Each row comes from the steps of one path. Every step used is in the known rows, and no mark comes twice. Write the path behind each row, first mark first.
Known rows:
N, D, C: [-1.55  0.30 -0.09  0.26 -2.74  0.69  3.48 -3.41  0.36 -0.58 -1.03  0.10
  0.41  0.46  0.86 -0.78  0.27 -2.77  1.44  2.37  0.55 -0.65 -2.04 -0.80
 -1.29]
M, C, D, H: [-1.63  0.29 -0.19  1.37 -2.10  0.66  4.34 -1.66  2.45  0.38  0.23 -0.55
 -1.83  0.42 -0.71 -0.23  0.52 -3.24  2.50  1.05  1.58 -0.49 -2.33  2.51
  0.38]
M, T, D, H, E, X: [-0.06  3.70  1.17  0.18 -0.89 -1.40 -2.73 -1.38  1.08 -0.11  1.92 -1.28
  2.74 -1.12  0.08  1.82  1.35 -2.54  3.55 -1.37  0.27  1.64  1.31 -3.76
  0.43]
H, E, T: [ 0.73  1.29 -1.16  0.17 -2.46 -1.80  0.97 -1.38  0.89 -2.33  1.88  0.95
  4.71 -0.58 -3.02  3.27 -0.86  2.70 -0.14  1.38 -3.42  1.20  2.37 -5.57
 -0.71]
D, N, E, T: [-0.32  0.23 -0.01  0.82 -1.61 -1.15  1.35  0.29  1.44 -3.08  1.47 -0.73
  1.07 -0.17 -0.99  1.84 -1.25  3.30 -1.52  3.55 -0.64  0.54  2.81 -4.04
 -2.52]
D, N, E: [-2.17  0.48 -1.77  1.42  0.28  0.83 -0.15  1.51 -0.49 -2.44 -0.22 -0.12
 -0.46  0.23  0.71 -0.37 -1.28  1.84 -0.88  1.94 -0.31 -0.88 -0.21 -2.24
 -3.20]
M, C, D: [-2.43 -0.16  0.43 -0.10 -0.59 -0.20  5.65 -1.68  2.37 -0.18  0.41 -1.38
  0.75  0.95 -0.05 -2.17 -0.03 -0.76  2.44  1.50 -1.85 -1.15 -2.59  1.17
  1.25]
M, H, E, N, D, C: [ 0.48  0.76 -1.31  0.82 -0.55  1.51  1.97 -1.80 -1.06 -3.74  1.31 -0.03
  5.49 -1.61  2.55  0.63  1.23 -0.27  3.43  0.59  1.16  2.31 -2.87 -2.10
 -1.09]
H, M, N, E: [ 0.11  0.40 -3.53  0.93  3.36  0.56 -0.96  2.33 -2.16  0.28 -2.55 -0.73
  4.23  0.89  1.84 -1.05 -2.47  1.80 -0.08  0.69 -2.70  1.29  0.51 -0.63
 -1.55]
H, M, N: [ 1.57  0.23 -4.89  0.25  2.88  0.44  1.92  3.13 -1.98  1.87 -1.96  0.18
  6.28  2.81 -0.23 -1.17 -2.05  1.65 -0.45 -0.36 -3.65  1.17  0.06 -0.52
 -0.55]
H, M, T: [-0.97  1.49 -1.61  0.22 -1.13 -1.54  2.90  0.65  3.85  1.81 -3.50 -1.56
  2.87  3.13 -2.38  0.35 -2.50 -1.10  0.45  1.99 -2.84  1.81  3.53 -0.61
  0.03]
D, C: [-0.35 -0.35 -1.73  0.37 -4.71  0.55  2.56 -1.73  2.07 -1.88 -1.26 -0.08
  0.43  2.75 -0.40 -0.89  1.25 -0.96  1.54  2.23 -0.04 -2.04 -1.71 -0.99
 -3.13]
M, C, D, H, E, N: [ 0.68  1.08 -3.02  1.29  0.78  1.06  1.52  0.85  0.77 -3.77  1.96 -0.68
  4.50 -1.06  0.63  1.96  2.12  3.09  2.00 -0.06  0.19  1.63 -2.33 -0.87
 -0.15]
M, H: [-1.11  1.52 -0.40  1.93 -1.80  0.07  4.02 -0.72  0.49  0.51  0.31  0.48
  1.45  0.53 -0.97 -1.76 -2.32 -4.23  2.66  0.18 -1.49  0.00 -1.40 -0.46
 -1.12]
T, D, H, M, N: [ 3.21  0.46 -3.42  0.07  3.03  0.66  1.22  2.91 -2.97  5.15 -1.43 -0.06
  3.69  1.28  0.89 -0.26  0.76 -2.09 -0.98 -1.67 -0.86  1.13 -1.36  1.42
  0.02]
E, N: [ 0.35  2.31 -3.35  1.93  0.86 -0.25  3.85  2.14  1.52 -1.74  0.50 -0.55
  4.37  0.86 -0.31 -0.62 -0.60  3.55 -0.73  1.47 -3.01 -0.75 -0.96 -2.38
 -1.64]
D, H, E, T: [ 1.26  1.47 -1.58  1.09 -3.68 -1.10 -0.09 -1.46  0.87 -2.14  1.96  1.45
  2.66 -1.00 -3.44  4.68 -0.20  0.74  0.07  1.05 -0.52  1.81  2.50 -4.18
 -1.32]
M, C, D, N, E, T: [-1.22 -1.32  1.63 -0.09 -1.07 -0.98  3.29 -0.72  2.71 -3.63  2.23 -2.37
  0.94 -0.21  0.28  0.88  0.07  3.27  0.35  3.85  0.17  0.86  1.45 -1.85
 -0.51]
N, E, X: [-2.84  3.17  0.31  2.15  0.52 -1.07 -1.84 -2.12  1.37 -3.07  1.21 -1.31
  1.67 -0.25  1.84 -0.62 -1.94  1.96  2.35  0.88 -1.23 -0.96  0.81 -3.21
 -1.77]
T, M: [-1.83  0.14 -1.33 -0.54  0.49  1.88  0.31 -0.71 -1.00  0.77 -1.63  1.30
 -0.15  1.29 -1.49 -1.93 -0.96 -0.93 -0.53  1.50 -2.83 -1.03 -1.25 -0.64
  0.97]
C, D, H, E: [-0.39  2.11 -2.24  1.23  0.30  0.87  1.35 -0.88 -0.83 -0.37  1.55  2.58
  1.15 -2.52 -1.98  3.43 -0.01  0.65  1.99 -0.45  0.25  0.12 -1.56 -0.79
  0.56]
T, M, H, D: [-0.35  0.95 -0.29  0.30  2.08  1.76  4.66 -3.10 -0.40  2.38  1.36 -0.54
  3.44 -2.20  0.01 -2.91  0.41 -3.00  2.44  0.12 -1.94  0.29 -1.84 -0.33
 -0.18]
T, E, N, D, H: [-2.44  2.69 -1.22  3.22  1.04  2.90 -0.57 -1.32 -0.96  0.29  1.70  1.58
  0.07 -1.03 -0.04  0.69 -0.50 -1.94  0.70  0.69  0.99  2.08 -1.71 -0.15
 -1.28]

Which path is each row?
[-0.57  3.37 -1.85  2.88  0.92  0.77  3.32 -0.24 -0.19  0.35  0.52  0.46
  1.21 -1.86  0.15  1.18 -1.29 -1.58 -0.42  1.16  1.21  1.09 -1.27 -0.42
 -0.40]  E, N, D, H
[ 0.60  1.23 -4.17  2.16 -0.08  0.19  1.57 -0.10  1.16  1.78 -1.71  1.05
  0.98  2.27 -1.72  2.47 -0.49 -0.10 -1.21 -0.29  0.34  0.53  0.55  1.67
 -1.61]  D, H, M
[-2.06  0.23 -0.72  1.05 -0.66  2.97  0.09 -2.61  0.05 -2.22  1.13  0.31
  2.01  0.99  1.84 -1.00  1.83  0.54  1.96  2.16  0.36  1.06 -2.67 -0.95
 -2.45]  T, E, N, D, C
[-1.21  0.62 -1.63  0.22  2.20  0.97  6.22  1.68  0.03 -0.04  2.12  1.24
  0.78  0.27 -1.42  0.29 -0.48  3.74 -0.29  1.57 -0.36 -1.53 -1.73 -0.30
  0.40]  C, D, N
[ 2.04  1.16  1.16 -1.33 -0.62 -2.27  1.74 -1.35 -0.57  1.70  2.40 -0.20
  3.66 -1.94 -0.87  1.94  2.09  0.12 -1.24 -0.06 -3.59  0.18  0.11 -4.33
  0.62]  H, E, T, D
[ 0.71  2.42 -3.83  2.60  3.34  0.53  2.87  0.08 -0.07  1.36 -0.65  0.39
  3.40 -0.05  0.40  2.94 -0.64  1.30 -1.82  0.10  0.84  2.40 -0.09  1.34
 -0.09]  E, N, D, H, M
[ 1.75  0.55 -2.09  0.78  3.62  0.47 -1.48  2.07 -2.91  3.43 -2.05 -1.20
  1.91 -0.68  3.00 -0.29  0.25 -1.87 -0.65 -0.67 -0.25  1.02 -0.92  1.20
 -0.92]  T, D, H, M, N, E
[-0.34 -1.31 -0.79 -1.67  0.32  3.11  0.77 -1.13 -3.50  0.19 -2.09  0.33
  2.18  0.62  1.76 -3.01  0.10 -3.13  1.79  2.16 -0.02  0.94 -2.74 -0.39
  0.90]  T, M, N, D, C
[-0.89  3.61 -1.01  1.46  1.42 -0.06 -0.55 -2.17  0.33 -2.28  3.96  1.45
  3.14 -2.07 -0.46  3.31  0.16  2.85  3.82 -1.25  0.76  0.35 -0.44 -2.31
  0.82]  C, D, H, E, X
[-3.11  1.08  0.10  1.25  0.21  2.12 -0.45 -1.41  2.95  2.94 -0.19  0.93
 -1.15  2.04 -2.73  1.37 -0.58 -1.56  3.10  1.40 -0.08  2.84  1.78  2.63
  0.39]  C, D, H, M, T, E
[-2.24  0.71 -0.67  0.92  2.74  0.84  2.75  1.06 -0.20 -1.47  1.07  0.16
 -0.63 -1.53  0.84  0.31 -1.21  3.68  0.06  2.35  0.28 -1.25 -1.12 -0.43
 -0.71]  C, D, N, E
[ 0.27 -0.46 -1.01 -0.57  1.01  3.13 -0.04 -2.12 -2.39 -3.50  0.63  0.55
  4.64 -1.63  2.68 -0.07  1.94 -0.29  2.98  0.79  1.16  2.81 -3.14 -1.15
  0.51]  T, M, H, E, N, D, C
[-3.54  0.69 -0.58  0.72 -0.82  1.51 -2.41 -0.98  2.50  1.61 -1.49  0.22
  0.92  4.06 -2.50 -0.49 -1.24 -1.23  1.95  1.22 -3.23  2.73  2.47 -0.15
 -1.36]  H, M, T, E
[ 0.86 -0.77 -2.60 -0.55  0.89  1.40  2.50 -0.71 -2.08  0.73 -2.09 -0.34
  4.67  1.74  2.07 -0.90 -0.03 -0.82  1.17  1.16 -0.01  1.65 -1.46  0.16
 -0.56]  H, M, N, D, C
[ 1.13 -0.60  0.41 -1.08 -3.11 -0.17  2.96 -1.77  0.80  1.67 -0.58 -1.17
 -0.19  1.41  1.47 -1.78  4.04 -2.96  0.68  0.96 -0.25 -2.73 -3.40 -0.15
 -1.70]  T, D, C
[-0.35  0.00 -2.72  1.65  0.90  0.61  1.87 -0.76  1.43 -0.78 -1.35 -2.26
  3.59  1.90  1.87  0.63  0.84 -1.03 -0.33  0.12  0.94  3.18 -0.96  1.77
 -0.64]  E, N, D, H, M, C
[ 2.02  0.67 -0.99  0.98  2.28 -0.89  2.41  0.64  0.45  0.62  0.65 -0.49
  3.23 -1.72 -0.11  3.08 -1.66  3.04  0.23  2.44  0.27  2.53  2.67  0.33
  0.82]  C, D, H, M, N, E, T
[-0.62  1.25  0.83  1.30 -2.36 -2.18  1.51 -1.68  2.44 -1.81  0.41 -0.87
  0.81 -0.95 -1.02  1.24 -2.06  1.38 -0.48  3.58 -2.17  0.03  2.78 -3.63
 -1.69]  N, E, T
[ 0.07  0.31 -0.39 -1.93  3.43  1.53 -0.83 -0.42 -5.44  0.37  0.43  1.51
  5.76 -2.51 -0.27 -0.05 -2.25 -0.44  0.15  1.12 -3.27  3.92  0.37 -4.13
  3.44]  H, E, T, M, N, D
[-1.25  3.19 -1.50  1.70  2.82  0.11  4.72 -0.05 -0.49 -0.29  0.62 -0.29
  3.87 -1.53  1.01 -0.49 -2.07  1.13 -0.82  1.61 -2.21  0.70 -1.37 -2.19
  0.40]  E, N, D
[ 0.37  0.28 -0.65 -0.67  1.13  0.30  3.36  2.13 -1.50  2.37  1.27 -0.21
  0.60  0.74  0.25 -1.16  1.99 -0.28 -2.30 -0.01 -1.18 -1.86 -2.40 -1.51
 -1.11]  T, D, N
[-1.14  1.84 -1.64  1.87  2.43  2.01  0.89  0.99  3.26  0.72  1.03 -0.16
  2.41  1.28 -1.31  1.71  0.48  2.94  2.11  1.66 -0.07  3.37  1.08  1.86
  0.11]  C, D, H, M, T, E, N
